Each row comes from the steps of one path. Every step used is in the known rows, and no mark comes twice. Write the path behind each row, first mark first.
Known rows:
kofig zodove: [-20.8  10.6  35.5  -1.4  10.3  10.2 -18.6 -13.7  22.7 -21.3 -24.8 -17.5
   1.8   1.9 -13.0  31.4 -28.6  24.8  12.5  27.9 -13.8]
gutunom kugodi kofig sanozu gafos zodove vimap: [-32.3 -36.0  16.2 -61.4   5.6  38.2 -18.2 -27.0   0.3 -68.7 -29.0 -19.9
  -0.5  62.4 -35.3  26.2 -14.7  69.7 -11.1  62.7 -13.7]
sanozu gafos lodor gutunom kugodi: [-51.8 -12.5  30.5   6.2 -15.7   9.6   9.4 -52.9  12.9 -14.6 -21.3 -13.8
  11.9  18.2 -35.7  31.6  -1.7  75.4  -2.0  -6.1 -17.4]
lodor gutunom kugodi kofig: [-69.3  -4.1  12.4 -18.3   1.6  -5.1  14.7 -54.4 -20.7 -23.6  -2.4 -23.0
 -21.3  25.3   1.1  56.3 -21.2  40.7   3.4  24.2 -31.4]
gafos zodove gutunom kugodi: [-37.6 -13.3  11.6 -30.3   7.3  13.5 -22.0 -17.3  16.1  -6.5 -10.7   9.6
   3.3  58.9 -13.4  22.5  -7.1  61.7  -9.3  34.2 -26.6]
ludi lodor: [-33.2   5.4  -6.8   2.6 -13.0 -24.8  -3.6  -3.2  14.7 -13.4  -9.2 -21.5
   5.3  -5.9 -10.3  22.3  -2.3  12.2  -9.0   6.2 -15.1]
lodor gutunom kugodi kofig sanozu: [-63.4 -18.1   3.0 -11.5  -9.7  15.0   0.8 -39.9 -15.3 -47.9   9.2 -24.2
 -32.9  42.9   2.1  51.8 -27.3  30.2   7.1  48.1 -36.0]
kugodi kofig zodove: [-36.8   1.8  35.4  -8.1  17.7  -2.9 -11.6 -26.5   5.4 -40.3 -32.3 -39.2
  -3.6  -3.0  -7.9  39.8 -40.9  26.4  21.9  31.1  -6.8]
sanozu gafos lodor gutunom kugodi kofig zodove: [-52.9 -16.4  46.5   0.3  16.1  15.5   3.3 -67.9  18.2 -42.6 -49.0 -44.3
  10.9   4.0 -29.5  49.7 -32.6  76.0  24.4   0.2  -3.6]
kugodi kofig sanozu: [-43.5 -16.0  10.1  -3.7 -11.8   1.3 -14.2 -10.0  -7.5 -51.1   2.2 -35.4
 -16.4  24.6  -5.7  23.8 -30.9  15.6  10.4  46.0 -25.1]
sanozu gafos: [-26.7  -1.5  41.4 -10.8 -14.7   3.6  -6.8 -21.2   8.2  -5.9 -29.3  -9.7
  15.3  -5.8 -24.2  19.4   4.6  41.3 -10.2  17.8 -21.3]
gafos kugodi kofig zodove vimap: [-13.3  -7.7  53.4 -14.4  30.2   1.9   8.7 -29.1  12.3 -67.8 -34.5 -76.7
  -6.5  30.9 -43.3  20.6 -54.4  60.8  -1.1  22.3   0.9]
zodove gafos lodor gutunom kugodi kofig: [-71.1 -24.7   1.3  -1.5  -7.8 -43.8   7.8 -42.3  -1.7 -33.7 -17.8 -64.5
 -21.6  23.6 -14.6  31.4 -28.2  72.9  20.6  -2.3   3.2]
lodor gutunom kugodi: [-53.7   6.0  15.1 -12.2  -8.9   5.0   8.8 -42.2  -5.8  -5.3   0.8  -0.3
 -16.8  29.7  -4.5  48.1  -6.7  37.9  -5.8  23.3 -35.0]
gafos lodor gutunom: [-48.5   0.9  24.1  29.2 -11.4 -16.9  -1.1 -32.6   1.4  -9.6   0.2 -32.6
  -9.3  14.5 -22.3  33.5 -19.1  52.9   6.7 -19.0 -25.5]
lodor gutunom: [-43.4   9.0  27.7   6.8  -6.1  -9.7  -0.9 -31.5 -10.3   2.6   0.3 -13.1
 -21.5  11.2  -2.0  49.9  -7.6  33.2  -3.6   8.2 -42.1]
kofig sanozu gafos lodor gutunom: [-37.3 -22.3  35.0  31.1 -24.7  14.1 -18.3 -26.8  11.7 -29.4 -12.0 -31.0
  -5.7  17.7 -32.1  29.6  -7.9  58.7   2.6   2.7 -29.8]
kugodi kofig sanozu gafos zodove gutunom: [-30.2 -40.1  38.2 -20.2   9.6  15.5 -40.1 -15.5   4.9 -38.7 -30.4 -24.5
  -5.6  35.9 -12.3  28.3  -8.8  61.9  -2.3  42.9 -33.3]
sanozu gutunom kugodi: [-42.6 -19.7   7.8 -20.4 -14.7   9.4  13.3 -29.8  -3.0 -19.0 -19.6   5.0
  11.6   9.0  -9.7  19.5   0.3  42.2  -1.9  31.5  -1.3]
sanozu vimap: [-23.9  11.7   4.4   2.0 -17.0  -5.1 -10.9 -20.2  -3.4 -11.0   6.7 -16.6
   0.2  20.5 -11.3  22.8 -32.8  27.1 -11.9  36.1  -8.1]
kofig sanozu gafos: [-22.2 -14.8  31.8  -2.4 -27.3  24.6 -22.4  -6.4  11.9 -30.4 -14.6 -10.8
   3.2  13.0 -22.8  17.1  -1.5  27.2  -7.0  43.7 -27.3]
gutunom kugodi kofig: [-56.9  -6.4   4.6 -28.7  -4.0  -3.7  12.2 -34.9  -8.0 -35.4  -8.5 -21.0
   0.7  23.7 -10.1  27.3 -23.0  32.8   5.2  38.5 -11.5]
kugodi vimap: [-46.5 -10.6  32.3   7.0 -11.7  -2.6 -10.8 -27.2  -9.0  -9.8 -15.0 -25.0
 -14.4  16.3 -16.5  38.3 -22.3  28.7   1.5  29.2  -6.6]
kofig sanozu gafos kugodi vimap: [-30.0 -39.8  61.6  20.4 -22.3  35.1 -13.2 -23.7  16.4 -48.7 -26.1 -43.5
 -12.5  24.6 -43.2  14.6 -29.3  61.5 -20.0  44.2  -0.4]

Write each row's path:
[-60.6  -9.2  24.3   6.6  18.7   3.8   5.3 -57.7  11.9 -46.2 -23.7 -48.3
  -4.5  19.9 -19.1  52.2 -48.7  61.7  32.7   2.4  -4.4] | gafos lodor gutunom kugodi kofig zodove
[-48.7 -18.7  15.0 -27.4   1.9 -13.3   7.9 -34.6  -7.8 -18.7 -12.0 -27.8
  -0.7  41.7 -11.6  30.3 -17.1  34.9   6.4  31.1 -24.6] | zodove gutunom kugodi kofig
[-55.7 -13.0 -12.0  -7.0 -15.5  17.4  -3.4 -47.9 -21.5 -49.4  19.5 -26.8
 -31.3  49.8   5.4  53.3 -49.3  29.4  -2.4  62.3 -24.9] | lodor gutunom kugodi kofig sanozu vimap
[-15.6  -5.8  46.1   8.0   8.5 -14.4 -13.6  -1.0  42.8 -38.0 -37.4 -58.5
  -9.7   4.1 -25.7   3.4 -41.8  64.6   1.2  20.4  16.4] | kofig zodove gafos kugodi
[-36.3  -8.9  26.9 -13.7  15.4 -33.7 -18.6 -11.1  10.6 -37.8 -44.2 -62.7
 -15.3 -10.5  -3.1  31.5 -36.9  36.3  29.6  30.5  11.1] | kugodi kofig zodove gafos
[-51.3 -51.2  11.8  -4.1 -24.6  34.7  -4.6 -30.8 -10.5 -42.7 -13.9 -10.6
 -15.7  30.5 -10.4  35.0 -17.5  35.3   5.9  63.2   9.5] | kofig sanozu gutunom kugodi vimap
[-29.1  -8.2  44.1  -7.2  27.1 -12.6 -14.3 -26.5   6.4 -23.3 -33.7 -46.1
  -5.8  15.6  -9.3  42.2 -34.5  30.6  23.0  21.9 -19.6] | kugodi kofig zodove gutunom
[-67.1 -11.9  25.8  -3.1  -8.5  12.0   5.6 -57.2 -16.7  -5.5  -8.6 -15.8
 -29.1  33.8  -8.6  65.1 -19.8  41.2  -1.4  32.7 -18.5] | lodor gutunom kugodi vimap
[-23.4 -16.8  61.2   7.9  31.7  -5.6  -2.2 -28.0  21.9 -42.6 -34.6 -66.5
  -6.9  22.4 -26.8  22.1 -49.5  61.1   5.4  15.3 -12.1] | gafos kugodi kofig zodove gutunom
[-38.3 -31.0 -12.3 -26.2   3.5  22.8 -31.9 -24.0   0.4 -52.5   5.4 -17.7
 -13.0  78.5  -3.7  29.9 -51.1  54.4  -5.8  73.8 -13.4] | gafos zodove gutunom kugodi kofig sanozu vimap
[-39.4 -52.5  38.7 -23.3  -4.4  49.6 -40.8 -28.4  17.2 -28.9 -32.1  -2.2
  -9.4  63.5 -25.5  37.8  -9.4  69.0  -8.3  63.3 -14.2] | kofig sanozu gafos zodove gutunom kugodi vimap
[-39.2 -34.3   0.5 -12.8 -24.3  29.6  -1.3 -14.7   0.3 -42.3  -6.5   3.1
  -0.8  25.1  -7.2  15.7  -7.7  31.8   2.9  54.4  -7.0] | kofig sanozu gutunom kugodi
[-58.8 -21.8 -14.5  17.2 -19.7   9.5  -2.0 -47.9  -9.2 -59.2  18.6 -45.2
 -20.7  56.4 -15.4  37.4 -62.1  53.2   9.3  36.2  -6.2] | gafos lodor gutunom kugodi kofig sanozu vimap
[-59.9 -30.0  33.9  13.9   3.0  -8.2 -12.8 -48.1  22.5 -26.6 -39.8 -59.5
 -27.9  24.6 -24.5  54.9 -43.4  74.0  32.7  11.0  27.1] | kofig zodove gafos lodor gutunom kugodi vimap
[-36.7 -24.6  25.4  12.3  -7.9   8.6  -2.5 -11.1   5.9 -67.4   1.7 -55.9
 -17.0  30.2 -21.6   5.3 -48.2  43.4  -7.7  40.6 -15.5] | gafos kugodi kofig sanozu
[-40.0  -1.8  30.4 -38.0  29.8   6.7  11.2 -58.9 -10.3 -44.5 -28.6 -44.0
 -20.9  43.0 -18.4  70.2 -36.0  43.7  12.2  30.8 -20.2] | lodor gutunom kugodi kofig zodove vimap
[-46.4 -33.9   5.9 -20.1  -8.6   5.1  -6.6 -18.1  -3.0 -43.3   1.7 -30.5
 -14.2  60.2  -8.2  26.4 -22.8  24.4   8.6  54.6 -29.3] | zodove gutunom kugodi kofig sanozu
[-36.4 -24.0  31.3  -9.4 -15.8  11.4 -16.1 -18.8  -3.8 -47.8 -21.0 -33.2
  -2.1   7.8 -17.3  23.9 -14.3  29.4   3.3  44.8 -23.6] | kugodi kofig sanozu gafos
[-44.5 -12.4  25.3 -16.6  26.7  -0.3  12.8 -59.3   1.9 -53.0 -27.0 -63.6
  -8.9  49.0 -39.3  52.0 -46.3  65.5  24.6   2.3  -4.1] | gafos lodor gutunom kugodi kofig zodove vimap
[-48.3 -32.2  13.7 -37.7  -1.0  42.8 -27.3 -25.2  11.5 -61.3 -25.7  -4.2
   3.1  35.4 -13.4  25.2 -19.1  65.7  -2.5  63.3 -14.2] | gutunom kugodi kofig sanozu gafos zodove
[-56.1 -10.5  24.3 -24.8  19.3 -17.9  -4.6 -42.6   4.6 -35.1 -35.6 -48.9
 -32.4   8.5   5.3  57.8 -33.2  50.0  25.6  30.7  -0.8] | lodor gutunom kugodi kofig zodove gafos
[-36.9 -21.3  46.4 -10.7  11.8  18.6 -14.8 -40.2  16.4 -12.8 -36.8 -23.6
 -10.0  42.2 -23.0  52.0 -32.3  38.7  15.2  44.2  -1.3] | kofig zodove gutunom kugodi vimap
[-52.2 -19.7  -5.1 -22.0 -17.0  16.0  -4.8 -20.3  -5.0 -57.0   5.1 -21.2
 -10.2  40.9  -8.3  23.4 -31.4  21.7   9.9  62.5 -17.8] | gutunom kugodi kofig sanozu
[-16.3 -23.7  83.3   3.1  26.9   3.9  -3.4 -37.2  27.3 -38.6 -57.5 -64.3
  10.6   6.0 -37.6  22.1 -33.3  74.2  -2.0  13.6 -10.6] | sanozu gafos kugodi kofig zodove gutunom
[-50.1 -30.2  24.5 -23.1   9.2  17.5 -24.3 -32.7   5.2  -7.6 -21.0  -3.5
 -12.2  63.2 -17.5  41.1 -19.7  65.0  -4.7  44.9  -9.2] | gafos zodove gutunom kugodi vimap
[-15.6 -22.2  48.7  13.2 -21.7  32.0  -9.6  -6.6  27.7 -45.4 -14.2 -30.9
   4.7  20.1 -36.3  -2.8 -17.6  57.7 -25.2  36.6 -19.4] | kofig sanozu gafos kugodi
[-14.5  -0.3  45.6  -0.3  16.1  -0.7 -22.1 -14.4  21.7  -7.6 -28.0 -24.6
   0.0  19.9 -14.7  35.8 -20.0  26.4  13.0  20.1 -23.0] | kofig zodove gutunom
[-43.3 -50.0  24.1  -3.1 -17.1  10.4  -7.3 -30.6  16.1 -48.7 -23.5 -44.2
  13.8  48.8 -41.5  10.6 -18.7  62.0  13.9  26.2 -11.9] | zodove gutunom kugodi kofig sanozu gafos lodor
